Each row was made from one path, in order. Every step used is in the known rows, and no mark comes twice. Write each row's path.
In the rows, zero is written as 128.
Known rows
zimup-felib-rolim: [173 150 136 140 170 179 118 208 108  90  77  95 111 113  91 118 157 135
 155 110  95 123 114 120]
zimup-ratot-noziv-rolim-felib: [195 137 153 135 181 152 209  93 176 133 113 111 116  73 109 117  65 118
 135 135  81 114 111 124]
noziv-rolim-felib-zimup: [198 125 117  75 130 124 167 113 170 143  82  98 112  85 107 109  67 134
 155 133  97  61 115 121]
rolim-ratot-noziv: [155 139 166 147 155 153 127 117  96 123 124 137 124 107  96 108  77 181
 119 115  93 134 120 125]
noziv-ratot: [152 163 141 125 150 145 168 124 107 118  84  87 118 118  96 102  76 154
 145 118 102 162 125 127]
rolim-noziv-ratot-zimup: [159 171 123 119 162 151 186 108  50 111 149 101 117 111  91  96  76 184
 139 118  93 150 109 146]
felib-vara: [149 140 144 138 103 108 123 133  95 118  92  96 120 113  95 115  41 152
 150 113 110 131 121 126]
ratot-zimup-noziv: [157 143 169 132 182 144 126 102 109 158 141 102 123 103  78 118  92 102
 135 119  95 122 139 130]
felib-zimup-ratot-noziv: [159 140 175  87 134 116 170 124 105 145 138 120 117 108  93 111 104 123
 135 118 104  90 110 128]
noziv-ratot-zimup-felib: [176 170 146 117 179 150 173 188 116 100 147 105 117 112  79  98  86 156
 133 118  96 142 115 129]
rolim-felib: [197 139 140 139 151 150 136 136 151 122  73  80 125 110  94 115  79 114
 157 113  95 131 127 132]
noziv-rolim-ratot-zimup-felib: [177 139 121 129 194 160 148 172 130 105 141 145 113  75  90 111  61 171
 115 133  84  88 113  98]
noziv-zimup-ratot: [153 160 147 140 140 144 177 128 107 117  87  91 120 104  86 110  88  96
 144 117 102 185 119 109]
noziv-rolim-felib-vara: [190 130 120 133 117 112 167 109 171 123  84  97 114  80 109 115  18 157
 153 130  96 106 119 127]
kave-felib-zimup-ratot-noziv: [159 136 176  74 134 121 166 121  96 151 137 117 128 107  93 117 104 128
 147 121  89  18 106 157]
zimup-ratot-noziv: [155 145 176 142 168 146 166 121 103 126 120 108 124 103  93 117  91 113
 131 117  95 136 113 125]
rolim-ratot: [157 141 140 143 152 155 120 134 102 121  80 125 125 113  97 110  75 163
 133 112  96 128 127 110]
zimup-felib: [175 147 147 141 170 153 122 213 107 103  79  87 123 109  85 117  87 118
 147 117  95 120 118 123]
felib-rolim: [147 147 133 139 153 173 115 131  99 104  74  92 112 112  98 117 146 135
 156 110  96 130 120 120]
kave-felib-rolim: [149 140 132 126 149 177 112 132  91 107  77  94 119 112  94 122 143 134
 164 109  79  58 116 151]
kave-felib-vara: [148 137 145 129 101 111 118 133  92 126  93  96 130 110  96 122  39 153
 160 115  93  57 114 160]
ratot-zimup-noziv-rolim-felib-vara: [196 132 148 125 145 106 173  75 178 163 147 116 112  73  93 114  34 142
 139 136  89 101 139 133]
kave-felib: [152 136 147 128 149 153 113 135  89 125  78  84 133 109  92 124  72 116
 157 119  86  58 116 157]
kave-felib-zimup: [157 132 145  70 118 123 120 138  89 143  93  98 126 113  90 115  89 129
 162 117  95  11 116 156]

Write each row's path
[150 147 153 144 155 178 121 115  97 107 124 145 111 111 104 111 149 197
 123 109  88 131 116 118]
felib-rolim-ratot-noziv
[179 172 123 121 130 112 194 185  61  97 167 115 113 115  83  95  54 223
 139 119  94 141 104 153]
rolim-noziv-ratot-zimup-felib-vara
[176 151 159 145 171 184 125 188 106  94 127 146 111 112  92 110 159 200
 123 113  81 124 113 119]
zimup-felib-rolim-ratot-noziv
[159 157 165  70 131 114 178 106 115 174  99 102 111 121  89  98 106 152
 147 124 103 119 140 137]
felib-zimup-noziv-ratot
[193 134 153 136 133 109 210  92 177 133 130 120 113  73 110 114  36 154
 136 133  87 113 110 131]
zimup-ratot-noziv-rolim-felib-vara
[151 142 131 129 152 185 113 126  93 109  80 132 120 114 100 115 141 181
 149 108  73  61 118 138]
kave-felib-rolim-ratot
[156 145 140 137 166 154 121 120 100 120 141 139 122 104  86 107  77 162
 125 113  93 118 124 110]
rolim-ratot-zimup
[159 134 168  83 131 117 127 118 107 175  93 100 118 114  88 113 105 114
 147 121 103  88 137 132]
felib-zimup-noziv
[153 143 156 132 154 183 118 110  89 114 125 145 118 109 103 115 145 200
 134 111  72  61 114 152]
kave-felib-rolim-ratot-noziv
[154 156 170 144 130 147 138 114  91 121 126  97 118 101  91 109  76 134
 130 119 100 184 116 133]
ratot-noziv-zimup
[155 168 141 118 165 143 167 110 108 117 145 103 116 110  87  98  79 153
 134 117 102 151 121 127]
noziv-ratot-zimup
[190 128 148 137 118 113 169  91 167 132 129 110 114  75 112 113  18 175
 137 132  91 110 113 139]
ratot-noziv-rolim-felib-vara
[202 136 138  81 118 122 141 139 148 143  88  92 119 115  95 109  96 125
 161 115 105  82 123 133]
rolim-felib-zimup
[155 150 127 135 169 178 118 118 103 104 140 146 110 108  92 107 149 180
 127 108  89 120 122 105]
felib-rolim-ratot-zimup
[156 149 151 136 182 177 122  96 113 142 145 149 111 108  85 109 163 166
 127 113  82 124 143 112]
felib-rolim-ratot-zimup-noziv
[157 146 156 122 179 180 119  95 104 146 146 149 120 108  84 116 158 166
 137 117  67  53 137 146]
kave-felib-rolim-ratot-zimup-noziv
[155 160 106 142 130 176 148 124  41  95  85  90 108 110  98 108 144 164
 153 111  93 182 108 138]
felib-rolim-noziv-zimup
[158 142 147  82 134 116 164 138 108 139  94 102 118 112  89 112 107 108
 149 116 108  87 117 114]
felib-zimup-ratot
[150 129 143 136 176 157 150  85 131 159  78 129 115  79  98 115  63 156
 125 137  83 110 139 106]
zimup-noziv-rolim-ratot
[206 156 164  67 129 117 198 105 167 177  98  98 111 120  93  96 111 148
 156 122  95 121 146 145]
rolim-felib-zimup-noziv-ratot
[178 149 147 132 182 151 122 200 105 105 139 102 121 105  75 116  89 118
 135 117  98 110 114 124]
ratot-zimup-felib
[170 147 148 140 119 109 126 210 110 102  94 100 121 115  87 117  53 155
 147 114 104 120 117 130]
zimup-felib-vara
[205 135 167  83 132 119 148 117 159 180  91  93 120 114  87 112 113 112
 158 120  98  88 145 140]
rolim-felib-zimup-noziv
